Known rows, with every way that one mark hangs from another:
{bofe gafu {ladu sagof} zuvisi}: -3.080 2.598 -2.624 -1.848 2.663 -2.295 3.619 -2.459 1.422 0.576 -0.971 4.814 4.785 2.155 1.556 1.264 -1.242 0.787 5.229 2.086 3.206 1.898 -0.327 3.121
{bofe gafu ladu zuvisi}: -3.213 2.746 -2.772 -2.513 3.710 -2.331 2.830 -3.121 -0.240 0.332 0.235 4.697 3.934 2.346 1.585 0.255 -1.711 1.233 1.862 0.537 2.685 2.803 -1.173 1.969
{ladu bofe meruv {sagof luma}}: -1.623 0.836 -2.205 1.011 -2.895 -0.996 0.179 1.529 3.261 1.362 -3.357 2.189 0.386 1.813 0.905 -0.007 -1.873 0.776 4.540 2.759 2.176 -4.400 1.204 0.214
{foso {firav {ladu sagof}}}: -0.251 1.205 -0.717 -1.034 -0.338 -1.209 0.627 0.539 5.942 1.049 -2.273 0.639 1.784 0.739 0.134 -1.073 2.200 1.860 0.761 1.888 1.665 0.931 1.644 0.795
{firav foso}: -2.799 1.553 -0.811 -0.870 0.084 -1.297 0.246 0.284 0.933 0.159 -0.926 -0.303 -0.757 0.058 1.099 -0.980 -0.426 0.435 0.682 -1.025 -0.235 0.913 -0.404 0.443
{ladu {bofe gafu zuvisi} {sagof luma}}: -4.124 2.131 -3.969 0.011 -0.866 -2.440 1.186 -1.518 2.933 1.489 -1.928 6.523 2.693 3.147 2.211 1.887 -0.842 1.215 7.346 2.571 3.563 -1.465 1.850 1.559
{vakat kinopa {ladu bofe sagof}}: -1.690 0.861 -0.904 2.605 -1.948 -1.022 2.008 1.859 2.074 0.151 -1.580 1.157 1.631 1.460 1.552 0.313 -0.275 2.403 3.616 3.832 2.197 -1.808 -0.079 -0.014
{bofe gafu {ladu meruv sagof} zuvisi}: -2.508 2.272 -3.257 -1.374 1.645 -2.392 3.836 -2.264 0.566 0.397 -2.185 4.245 4.189 1.688 1.454 0.014 -2.594 1.126 3.921 2.868 3.531 -0.056 -0.660 3.131
{firav foso {ladu {bofe zuvisi} meruv sagof}}: -3.156 0.821 -1.861 0.667 -0.766 -1.730 0.108 0.237 3.078 0.463 -2.908 2.330 -0.256 2.153 2.821 -1.598 -2.360 3.510 0.877 2.923 1.610 -1.688 1.882 4.715
{kebot {luma {sagof ladu}}}: -0.115 3.197 0.361 -0.835 1.060 -0.075 2.027 0.120 4.518 0.126 -0.909 2.335 -0.348 2.018 -0.129 0.739 3.859 1.752 1.951 1.049 0.821 0.127 0.450 -0.344
{vakat kinopa {ladu {bofe zuvisi} meruv sagof}}: -1.478 0.883 -2.600 2.856 -2.121 -1.884 3.013 0.900 0.569 -0.155 -2.621 2.885 2.683 2.260 2.608 -0.857 -1.654 3.073 1.828 4.680 2.990 -2.905 -0.479 0.749
{bofe ladu}: -1.380 1.774 -0.444 -1.833 2.582 -0.742 1.518 -0.301 0.984 0.311 0.076 0.997 2.257 1.512 0.357 -0.215 -1.371 0.341 0.417 -0.119 0.999 1.737 -1.474 0.659
{firav foso {ladu {bofe gafu} meruv sagof}}: -4.027 1.019 -1.937 0.582 -1.297 -1.830 -0.104 -0.303 3.284 0.720 -3.138 1.443 -2.065 0.484 1.775 -1.334 -2.507 3.925 3.589 3.516 2.375 -2.093 2.310 4.446
{sagof ladu luma}: 0.796 3.241 -0.234 -1.547 -0.035 -1.123 0.989 -0.091 3.253 1.140 -0.432 2.944 1.446 2.564 0.038 0.639 2.508 -0.344 2.847 -0.177 1.306 -1.416 0.534 -2.100
{meruv ladu}: -0.430 1.105 -0.869 -0.701 1.061 -1.103 0.809 0.272 1.361 0.277 1.026 1.370 0.036 2.275 1.025 -1.911 1.101 0.561 -1.263 0.977 0.431 -0.428 -0.718 -0.419
{kinopa {vakat {ladu bofe meruv sagof}}}: -1.254 0.390 -0.576 2.625 -1.713 -0.193 2.223 0.595 3.457 -0.065 -3.220 1.185 0.065 0.147 1.806 -1.025 -3.631 4.669 1.092 4.076 2.202 -3.777 -2.115 2.322
{luma sagof}: -1.906 1.989 -1.300 -1.980 0.669 0.116 0.185 0.081 2.114 -0.324 -1.549 1.962 -0.810 0.088 -0.155 -0.503 1.206 0.531 0.979 -0.109 0.058 0.081 -0.512 -0.256
{kebot luma}: -1.051 1.442 -0.391 -0.241 0.526 -1.237 1.143 0.102 2.294 0.676 -0.489 0.599 0.629 1.744 -0.068 0.475 1.088 2.321 0.487 0.117 1.080 1.398 -0.617 -0.781
{kinopa {vakat {ladu bofe meruv {sagof luma}}}}: -1.575 0.768 -0.755 2.250 -2.083 -0.782 2.024 0.704 4.907 0.479 -2.760 3.405 1.328 1.349 2.404 -0.149 -2.517 4.500 2.311 4.000 2.678 -4.197 -1.470 0.780
{kinopa vakat}: -0.542 1.146 0.237 -1.197 1.028 -0.099 0.442 -0.876 2.566 0.024 -1.397 1.500 -0.153 0.148 0.561 -0.045 -1.505 3.353 -1.103 -0.694 0.932 -0.322 -1.925 -0.091
{luma {sagof {ladu bofe meruv}}}: -0.581 2.400 -1.339 0.224 -0.994 0.716 0.421 0.690 2.259 -0.025 -2.957 1.575 -2.859 0.999 0.339 -1.695 -0.590 0.910 1.193 2.195 0.928 -4.543 0.688 1.190
{foso firav}: -1.037 1.424 -1.768 -0.783 -0.360 -1.115 0.829 0.243 2.296 0.693 -1.712 -0.439 0.960 0.061 0.139 -1.479 0.629 -0.021 -0.782 -0.253 0.817 0.967 -0.099 -1.520
{kebot {luma {sagof {ladu bofe meruv}}}}: -0.704 2.220 -0.736 1.240 -0.703 0.285 1.314 0.928 3.660 0.200 -2.444 1.730 -2.353 2.215 0.593 -0.760 0.526 2.768 1.137 2.867 1.438 -3.321 1.035 0.889
{meruv {ladu sagof}}: -0.192 0.920 -0.756 -0.070 -0.004 -1.024 1.682 0.956 3.005 0.464 -0.146 1.504 0.932 2.025 0.972 -0.973 1.489 0.162 1.844 2.511 0.985 -1.412 0.142 0.643

Rows:
-2.015 3.234 -2.817 -0.181 0.626 -1.684 1.662 -2.429 0.750 0.893 -1.097 4.385 0.538 2.895 1.537 0.189 -0.867 1.214 3.745 1.611 2.877 -1.412 0.862 2.203 | {sagof {ladu {bofe gafu zuvisi}}}
-1.651 1.192 -0.345 -1.283 0.282 -1.430 -0.537 0.059 2.196 0.097 -1.514 0.013 -1.518 0.405 0.961 -2.721 -0.715 3.127 -2.310 0.275 0.333 -0.113 0.205 1.498 | {firav foso {ladu meruv}}
-1.482 1.986 -0.586 -1.549 1.155 -1.211 2.186 0.563 4.033 1.105 -0.669 3.286 4.478 2.578 0.892 1.685 0.118 -0.243 4.899 1.369 1.989 0.464 0.209 0.102 | {bofe {ladu {sagof luma}}}
-3.138 1.316 -2.639 0.824 -0.864 -1.977 1.048 -0.002 3.898 1.483 -0.099 5.099 0.824 3.558 2.307 0.378 0.338 1.121 5.859 3.991 2.930 -2.885 2.157 0.845 | {meruv {ladu {bofe gafu} {sagof luma}}}
-1.363 2.538 -0.213 0.825 0.264 0.439 1.026 0.751 4.490 0.383 -1.240 2.277 -1.667 2.686 0.672 0.628 1.847 2.300 2.496 2.091 1.163 -1.330 1.299 0.834 | {kebot {luma {sagof {ladu bofe}}}}
-3.360 1.567 -2.925 1.334 0.536 -1.852 2.681 -2.943 0.609 -0.354 -1.821 4.726 0.851 1.174 3.121 -1.382 -4.392 6.086 -0.348 3.084 3.303 -1.787 -2.741 2.589 | {kinopa {vakat {ladu {bofe gafu zuvisi} meruv}}}
-2.056 1.210 -3.334 0.760 -2.123 -1.753 0.983 0.362 2.561 1.248 -3.145 4.435 2.179 3.033 2.088 0.174 -1.996 1.012 3.847 2.786 2.686 -3.685 1.166 0.996 | {ladu {bofe zuvisi} meruv {sagof luma}}
-1.427 2.913 -3.408 0.305 -0.310 -1.780 1.858 -2.222 -0.049 0.702 -2.323 3.799 -0.125 2.364 1.461 -1.157 -2.155 1.651 2.410 2.413 3.151 -3.393 0.703 2.175 | {sagof {ladu {bofe gafu zuvisi} meruv}}
-0.988 2.705 -2.461 -0.051 -0.240 -0.001 1.183 -0.408 1.586 -0.167 -2.788 3.844 -0.967 2.241 1.491 -1.486 -0.639 1.101 0.823 2.241 1.411 -3.863 0.604 1.993 | {luma {sagof {ladu {bofe zuvisi} meruv}}}
0.548 2.861 -0.225 -0.341 0.082 -0.184 2.220 0.339 3.558 -0.066 -2.097 1.739 -0.994 1.551 -0.209 -0.626 2.614 2.261 0.553 1.835 1.125 -1.796 0.147 -0.395 | {kebot {luma {sagof {ladu meruv}}}}
-2.105 0.879 -2.444 0.677 1.058 -1.379 0.711 -0.272 0.752 0.437 0.885 3.651 0.419 4.101 2.926 -1.771 -0.976 1.358 -1.281 2.093 1.198 -1.207 0.027 1.534 | {meruv {ladu {bofe zuvisi}}}
-2.780 2.666 -3.419 -1.771 1.289 -3.002 3.753 -2.088 1.939 0.892 -1.678 6.498 5.488 2.896 1.950 0.956 -1.485 1.198 5.217 2.759 3.928 -0.418 0.127 1.434 | {bofe gafu {ladu meruv {sagof luma}} zuvisi}
-0.878 1.658 -1.184 -1.153 0.171 -1.412 2.346 0.730 3.192 0.973 -1.898 2.729 3.761 2.121 0.755 0.324 -1.227 0.058 3.554 2.147 2.268 -1.491 -0.119 0.088 | {bofe {ladu meruv {sagof luma}}}
0.211 1.132 -0.992 1.452 -2.186 -1.598 3.248 1.488 1.149 -0.309 -2.467 0.682 2.228 0.245 0.685 -0.907 0.445 2.167 1.787 3.648 2.205 -2.208 -1.115 -1.210 | {vakat kinopa {ladu meruv sagof}}
-3.300 1.297 -3.580 0.941 0.253 -2.174 2.071 -1.267 1.855 0.782 -0.417 5.124 1.255 3.538 2.957 -0.479 -0.857 1.616 3.974 4.110 2.939 -1.740 1.380 3.266 | {meruv {ladu {bofe gafu zuvisi} sagof}}
-1.229 2.652 -1.792 1.025 0.002 -0.447 2.047 -0.162 2.984 0.076 -2.289 4.001 -0.574 3.528 1.732 -0.478 0.496 3.058 0.783 2.966 1.892 -2.511 0.920 1.694 | {kebot {luma {sagof {ladu {bofe zuvisi} meruv}}}}
-1.318 2.072 -2.277 -1.392 0.922 -2.131 3.101 -0.467 2.485 0.805 -1.656 5.006 5.590 3.277 1.916 0.522 -1.356 0.483 3.116 2.204 2.732 -0.699 -0.334 0.889 | {bofe {ladu meruv {sagof luma}} zuvisi}
-1.269 1.836 -2.125 -1.663 2.397 -1.582 2.509 -1.238 -0.623 -0.008 -0.904 2.707 3.395 2.295 1.431 -1.385 -2.742 1.032 -1.338 0.739 1.716 0.523 -1.909 1.453 | {bofe {ladu meruv} zuvisi}
-2.775 1.520 -2.733 0.370 -1.169 -1.652 0.724 0.185 3.357 1.388 -1.908 5.083 2.755 3.490 2.118 1.430 -0.659 0.603 5.200 1.997 2.303 -1.695 1.446 0.949 | {ladu {bofe zuvisi} {sagof luma}}
-3.603 1.486 -3.620 0.267 1.481 -2.249 1.274 -1.886 0.280 0.511 0.778 5.053 0.412 3.773 2.992 -1.345 -1.218 2.024 0.811 2.636 2.440 -0.976 0.465 2.041 | {meruv {ladu {bofe gafu zuvisi}}}
1.487 2.907 -0.880 -1.090 -0.985 -1.227 1.307 0.096 2.398 0.977 -1.570 2.353 0.764 2.063 -0.022 -0.692 1.177 0.076 1.576 0.606 1.586 -3.370 0.231 -2.067 | {sagof {ladu meruv} luma}
-1.195 0.682 -2.028 0.603 -2.312 -1.420 -0.200 1.559 6.588 1.682 -3.364 2.151 1.133 2.153 1.283 -1.480 -0.073 2.720 1.312 3.611 2.746 -2.853 2.903 0.331 | {foso {firav {ladu bofe meruv {sagof luma}}}}
-0.492 1.303 -1.008 -0.424 -0.447 -1.623 1.407 1.139 4.372 1.055 0.340 3.714 2.231 3.290 1.514 -0.056 2.632 -0.054 3.101 2.393 1.394 -1.684 0.964 -1.108 | {meruv {ladu {sagof luma}}}
-3.078 0.767 -0.963 0.509 -1.910 -1.562 -0.794 1.549 5.254 1.147 -2.625 2.303 -0.644 2.147 2.188 -0.851 -1.170 2.983 2.595 2.807 1.619 -2.892 2.650 2.303 | {firav foso {ladu bofe meruv {sagof luma}}}
-2.004 1.262 -1.151 2.279 -2.318 -1.550 1.892 2.022 3.557 0.726 -1.170 3.441 2.931 2.674 2.069 1.378 0.709 2.257 5.055 3.738 2.696 -2.152 0.698 -1.669 | {vakat kinopa {ladu bofe {sagof luma}}}
-3.676 1.120 -0.407 0.153 -0.931 -1.465 -1.072 1.354 6.100 1.337 -1.423 2.825 -0.016 2.565 2.321 0.376 0.227 2.631 4.032 1.977 1.362 -0.762 2.929 2.314 | {firav foso {ladu bofe {sagof luma}}}
-0.415 1.455 -1.377 0.900 -1.707 -1.368 2.943 0.773 1.807 0.007 -2.424 0.138 1.722 -0.161 0.313 -1.547 -0.189 1.061 2.444 3.200 1.566 -1.730 -2.000 0.711 | {vakat {ladu meruv sagof}}
-0.871 0.261 -1.768 0.985 -2.001 -0.817 -0.082 1.397 5.218 1.131 -3.802 -0.004 -0.186 0.878 0.761 -2.514 -1.121 2.826 -0.045 3.671 2.292 -2.482 2.190 2.091 | {foso {firav {ladu bofe meruv sagof}}}
-3.257 1.620 -2.532 -0.164 -1.006 -2.196 0.081 -0.341 6.876 1.997 -2.265 4.173 1.595 2.227 1.447 0.273 1.046 2.940 4.493 3.381 3.619 -0.639 3.668 0.915 | {foso {firav {ladu {bofe gafu} {sagof luma}}}}
0.540 1.899 -1.118 0.830 -1.461 -0.207 0.533 0.571 1.121 0.749 -2.444 0.142 -1.771 1.497 0.257 -1.641 -1.920 0.701 0.868 1.803 1.442 -4.348 0.345 0.950 | {sagof {ladu bofe meruv}}
